Each row was made from one walk, in order. Every step used is in the known rows, and no mark comes twice. Write each row's walk.
Known rows
t-x-p-k-u-h-g: [ -6.8  -4.5  -1.2 -16.6   8.3  -0.2  46.0   3.9   3.0  -2.5   1.4  45.3
  -1.1  33.9   0.8  -1.2 -21.3  12.7  -0.4   9.7 -10.3  26.7  -1.0  -9.4
  -1.6]
h-g: [  8.8   0.8 -12.0   3.2   0.8  -5.1  13.9  -4.3   6.1   0.8  -5.0   4.6
   0.0   2.7   4.4   7.5  -4.8   5.5 -18.5   2.2   9.6  -2.0  -0.8   2.4
  -5.3]
u-h-t-x-p-k-g: [-10.4  -9.6   0.0 -15.9  16.7  -8.8  34.1 -11.4   0.7   3.0  17.8  35.5
  -9.5  38.0 -24.4  -7.6  -9.0  22.1  -7.7  -4.5 -21.2  36.2   8.1 -21.8
  -2.5]
k-u-h-g: [  8.5   2.6 -20.1 -19.7   1.6   1.3  21.9   8.3   4.0   4.3  -4.9  19.4
   3.3  21.8  -1.3   8.9 -12.4   6.2   4.2  15.8  -2.1   6.3  -6.4   5.5
  -2.0]
s-x: [  4.0   8.9  -0.4   1.9  -3.5  -5.1  -5.5   0.5  -6.1  -2.8   2.5  -9.4
   6.5  -8.5   7.9  -3.2  -7.3   6.3 -34.1   1.3  -3.6   7.9  -1.0   5.0
   2.6]
s-x-t: [  9.2   9.4  -6.6 -10.0  -7.1  -1.6   4.0  12.4  -4.4   3.9   3.7 -26.7
   2.5  -4.6   5.2  -2.5  -8.7  10.2 -57.9   1.4  -9.1  13.4   5.5  10.5
  11.9]
u-h-t-x: [  6.8   7.3 -12.0  -5.0  -0.9  -0.4  35.9  -0.8   2.5  -5.3   6.5   6.0
  -1.4  20.8 -11.1  -6.6 -11.8  22.2  -8.9  -7.3 -13.0  22.3   0.5   0.0
 -10.6]
h-u-x: [  8.8  -6.1  -7.6   6.5  -3.8   0.6  21.6 -12.8   7.7   9.4  -3.4  32.3
   0.3  21.7   3.6 -12.3 -11.8  24.0 -18.8  -4.2   0.5 -10.0  -2.8  15.5
  -5.2]
h-t-x: [  9.5   9.4 -11.0  -0.6  -4.1  -1.2  28.2  -5.3   7.2  -7.7   6.0   0.2
  -0.4   1.1  -5.1 -11.7  -1.6  12.0 -10.6 -14.8  -9.8  18.2  -1.0  -3.8
  -4.5]
h-u: [12.3  0.7 -8.1 19.1 -0.5 -1.6  5.5 -0.5  4.9  6.7 -1.1 13.6 -2.6 13.8
  6.7 -9.5 -7.8  9.5  0.6  2.4 -5.1  0.0 -0.8  5.6  1.6]
t-h-u-x: [ 23.1  -1.1  -9.0  -0.1   5.3  -0.6  29.4 -18.1   8.6  -2.2  -0.9  34.4
   3.5  24.2   0.8  -9.8 -19.2  23.0 -29.6  -9.7   1.1  -3.2  -5.4  14.1
 -13.2]
p-k-u: [ -8.9   0.1  -1.6 -21.5  -8.6   5.5   2.6   7.1  -3.7  -5.6   3.9  19.9
  -3.2  -1.6   7.1  -8.6   0.6  -3.4  40.1   8.4 -17.8  20.7  -3.9  -2.5
   8.8]
t-x-s: [ -6.5  -1.2   8.2  17.4   6.2  -0.6  17.0  -9.6 -11.9 -19.5  -0.8 -13.4
  10.1   2.7  15.1  -6.2  -1.9   5.7 -23.9  -2.9 -11.4   6.0   5.8   2.7
   2.7]
x-s: [ -2.9  -3.0   5.5  10.0   7.9   1.3  -5.0  -2.4 -14.7  -6.2   1.0 -17.2
   6.3  -0.6   9.8   1.5   1.3   1.5 -18.5  -3.0  -4.8   4.5   6.0  10.0
   4.3]
s-x-p-k: [ -7.5   0.8  15.2  -4.3   5.1  -3.9  -3.2   2.6  -9.7   4.1  10.4  10.7
  -2.2   2.2   4.1  -5.5 -12.2   9.4 -33.2  -4.7  -5.3  26.7   4.8  -2.7
   4.4]
t-h-g: [ 22.3   6.0 -13.3  -2.4   8.8  -6.0  22.6  -8.9   7.4 -10.1  -2.8   5.8
   3.4   4.4   1.9   9.0 -11.7   4.2 -30.9  -3.0  11.5   5.7  -3.7   1.2
 -13.2]
k-u: [  3.6   3.9  -6.7 -19.6  -2.4   4.7  -0.4   8.0   3.2   0.4   0.1   8.6
   3.6   0.1   0.5  -3.9   2.8 -10.0  21.1   7.1  -9.4   4.6  -6.2  -1.0
   9.3]
p-x-s: [-19.6  -0.2   2.0   7.5  11.4  -0.6  10.1   1.5 -18.9 -12.7   2.3  -9.0
   7.7  -3.5  18.1   3.1  -2.3  13.9  -6.0 -13.0   0.3  20.7   4.0   9.2
  -1.2]
h-u-x-p-k-g: [ -6.7 -22.8   3.7  -4.8  13.9  -7.9  19.8 -24.1   6.5  16.7   7.7  61.4
  -7.8  40.3 -10.2 -13.0  -8.8  24.2 -17.1  -2.7  -8.0   4.4   5.2  -6.4
   2.3]
k-g: [ -4.7  -8.7  -4.3  -5.8   7.6  -9.7  -5.0 -13.3   1.9   1.6   2.5   5.8
  -0.3   8.1  -9.8   1.4   8.2  -3.6   0.5   8.7  -6.7  -4.4   2.4 -14.6
   5.5]
u-h-t-x-s: [  3.2   3.7  -5.7   4.6   7.9   1.4  32.1  -3.0 -12.6 -11.4   8.1 -11.0
   5.3  19.9  -1.4  -5.4 -10.5  24.0 -27.4  -9.4 -18.3  26.9   6.0  10.3
  -6.8]

Write each row's walk
[ 26.3   6.8  -9.0  12.9   7.8  -2.6  12.0  -5.2   6.1  -4.7   1.0  14.7
   0.9  15.5   3.8  -7.6 -15.3   8.2 -10.8  -2.6  -4.5   8.5  -3.4   4.6
  -6.3] => t-h-u
[  1.8  -8.4   3.5 -36.5   9.4   7.7  16.7  -1.8   8.1  15.3   1.5  38.7
   5.6  19.6 -12.8  -3.0  -3.9   0.6 -16.6  -7.2   3.2  -5.0  -4.6   4.1
   3.8] => k-u-x-p
[ 23.0  15.6  -8.5 -15.6   1.5  -2.8   9.9   7.5  -2.8  -7.2   5.9 -25.4
   6.2  -2.7   2.0  -0.8 -16.4   9.6 -69.4  -4.7  -8.8  21.1   2.6   9.1
   3.6] => s-x-t-h
[ 27.5   6.9 -19.0 -13.3   5.4  -3.2  30.8   2.9  10.2  -3.7  -1.8 -10.1
   0.0   9.0  -1.3  10.5 -13.7   8.2 -52.8  -4.1   6.0  11.4   2.7   6.7
  -4.3] => x-t-h-g
[ 10.9   5.2  -0.1  -5.1  11.8  -0.7  28.7  -1.9   9.2   4.1  10.0   9.1
  -0.8  12.3 -14.9  -9.0  -3.9   7.4 -29.5 -22.5  -2.0  20.4   2.5  -8.9
  -3.1] => h-t-x-p
[ 10.1   5.4  -7.7 -28.6  12.1   5.0  36.7  10.4   7.6   7.2  10.6  25.5
   1.9  30.2 -21.2  -7.7 -12.0   8.6  -5.4  -8.5 -15.0  27.9  -2.8  -5.7
  -0.3] => k-u-h-t-x-p
[ 10.0  10.5 -18.7 -24.8  -3.0   4.6  35.5   7.0   4.6  -4.6   6.5  14.0
   2.6  20.1 -10.9  -9.7  -9.2  12.2  12.8  -1.9 -22.7  26.1  -6.0   0.2
  -1.9] => k-u-h-t-x
[  7.2 -16.9   2.7 -11.3  22.0  -9.2  26.2 -28.6   7.4   5.2  10.3  61.7
  -4.8  41.5 -12.9 -10.8 -15.7  21.9 -28.6  -7.1  -6.9  11.4   2.8  -7.5
  -5.8] => t-h-u-x-p-k-g
[ 35.0  15.9 -16.1   4.0   0.3  -4.4  15.0   6.4   1.7  -1.0   5.0 -10.9
   3.1  10.6   8.6 -10.0 -24.4  19.4 -69.5  -3.1 -13.2  21.3   2.2  15.0
   5.0] => s-x-t-h-u
[ 17.0  -1.7  -6.6 -30.4   1.3   3.8  33.4  -5.1   6.0  -1.6   1.8   3.5
   2.7  14.9  -9.6   1.3 -13.0  16.9 -55.1 -12.2   0.6   1.9   1.7  14.3
  -6.1] => u-x-t-h
[ -7.9   2.3   7.2 -27.5   6.2   2.5   4.3  15.3 -12.0   7.7  11.7  26.8
   0.8  20.1  -1.5  -3.9 -20.0  10.9 -10.0   9.3 -17.6  33.9  -0.7   0.7
   6.9] => s-x-p-k-u-h
[ -7.8  -4.5   8.5 -25.1   7.0   5.8   2.4  10.5  -0.9   6.4   8.2  30.4
  -4.5   9.6  -2.6  -5.8  -2.2  -6.4  21.0   1.2 -10.1  22.9  -0.5  -7.7
  10.9] => x-p-k-u
[-12.7   3.7  -9.7 -13.3  -0.1   1.1  23.8  17.1  -2.8   0.4   1.5  -9.6
  -1.8  -0.4   4.5   3.3  -5.9  16.5 -11.4 -10.1  -0.1  21.5   4.0   4.7
   4.5] => p-x-t
[-12.1  -7.2  10.8 -10.1  13.5 -13.7  -8.1 -10.4  -7.1   5.1  13.8  18.2
  -2.2  10.2  -5.5  -4.0  -4.1   6.4 -32.9   3.2 -11.9  22.0   7.1 -16.9
   9.9] => s-x-p-k-g
[-13.1 -10.4   4.7 -24.9  -3.5   9.1  13.9  -8.1 -14.7  -9.5   3.3  19.7
   5.6   7.6  14.2  -9.5  -1.1  12.9   2.0  -1.2 -16.9  14.4  -0.2  17.8
   5.5] => p-k-u-x-s
[ 31.2   7.1 -15.1   2.1   4.4   0.7  22.2   6.5   8.5   2.1   2.3  -1.5
  -2.5  19.6   0.3  -7.0 -17.3  12.6 -35.3  -3.6  -9.9  13.7   2.8   9.4
   2.7] => x-t-h-u
[ 23.7  -6.1   1.7  -4.2  20.0   0.1  29.6 -15.0  10.8  10.2   3.2  46.0
   2.5  34.9  -9.5  -7.1 -21.7  19.3 -48.9 -17.2   7.6  -0.5  -1.9   9.0
 -11.0] => t-h-u-x-p
[ -5.4  -0.8   4.1 -10.5   8.6   1.2  39.7   1.7  -1.1   1.6  14.9  29.1
  -9.2  29.3 -14.8  -8.2 -17.3  25.5  -7.9 -12.4 -14.5  41.1   5.6  -7.5
  -9.2] => u-h-t-x-p-k
[ 25.3  -0.8 -18.9 -26.4   2.0  -0.9  47.8  -9.8  12.4  -1.2  -4.1   8.3
   3.0  17.1  -5.2   8.1 -17.2  22.3 -73.7 -10.2  10.9   0.6   1.0  16.3
 -11.2] => u-x-t-h-g
[  1.6   0.6  -5.5 -37.9   8.2   7.9  18.7  16.7  -1.2  15.4  16.2  32.5
  -9.5  26.3 -19.7  -4.5 -10.5  12.3  18.6  -6.0 -17.0  43.1   0.1  -0.4
   0.6] => x-p-k-u-h-t
[ -2.4 -14.5   8.2  -0.1   5.5   1.8  23.7 -10.7   3.3  15.4   4.6  56.5
  -7.8  32.6  -0.2 -14.3 -17.1  26.9 -17.0 -11.1  -1.2   8.8   3.0   8.2
  -3.8] => h-u-x-p-k
[ -2.5   6.7 -13.9 -25.7  -9.3   5.2  37.2   6.5  -0.8 -10.3  10.4  26.3
  -4.7  19.8  -4.1 -15.1 -11.4  19.6  31.1   0.5 -30.3  42.9  -4.3  -2.5
  -1.3] => p-k-u-h-t-x
[ -1.6   1.4   5.0  -7.1   5.8  -0.6  30.9  -3.2   3.7  -1.1  14.5  21.5
  -8.3  11.5  -8.4 -13.9  -6.2  14.7  -9.7 -20.6 -11.2  37.0   4.7 -10.8
  -3.2] => h-t-x-p-k
[  6.1   1.8  -1.3  -8.0  14.6   0.3  36.2   1.8   4.8   7.2  10.8  18.4
  -2.2  31.2 -21.7  -4.0 -15.0  19.2 -26.6 -15.3  -6.6  24.6   3.6  -5.0
  -8.6] => u-h-t-x-p
[-15.1  -5.7   9.8 -19.7   7.7   4.7  31.6   8.5  -3.2  -3.2   7.0  40.3
  -1.7  30.9  -4.1  -8.4 -17.0   6.9  19.1   8.5 -20.6  28.7  -0.1 -11.6
   3.5] => t-x-p-k-u-h
[  7.7  -1.0  -8.5 -51.4  -6.7   9.4  35.2   1.9   2.3  -7.8   5.7  23.4
  -0.8  13.2  -1.9  -7.2 -12.1  13.8 -14.4  -3.6 -16.7  23.4  -2.3  11.5
   3.1] => p-k-u-x-t-h
[  2.2   4.7  -2.0 -26.9   2.5   4.7  30.7   5.3   6.2  -1.6  13.5  30.2
  -4.4  11.2  -8.2 -17.9  -3.5   4.3  11.8 -13.7 -20.1  41.0  -1.6 -11.6
   5.8] => h-t-x-p-k-u
[ 31.7  16.1 -20.1 -12.6   1.9  -8.0  25.3   3.0   4.0  -6.1   0.8 -20.9
   6.1  -0.6   6.5   6.8 -21.0  14.7 -88.9  -3.1   2.0  19.1   1.7  12.2
  -1.7] => s-x-t-h-g
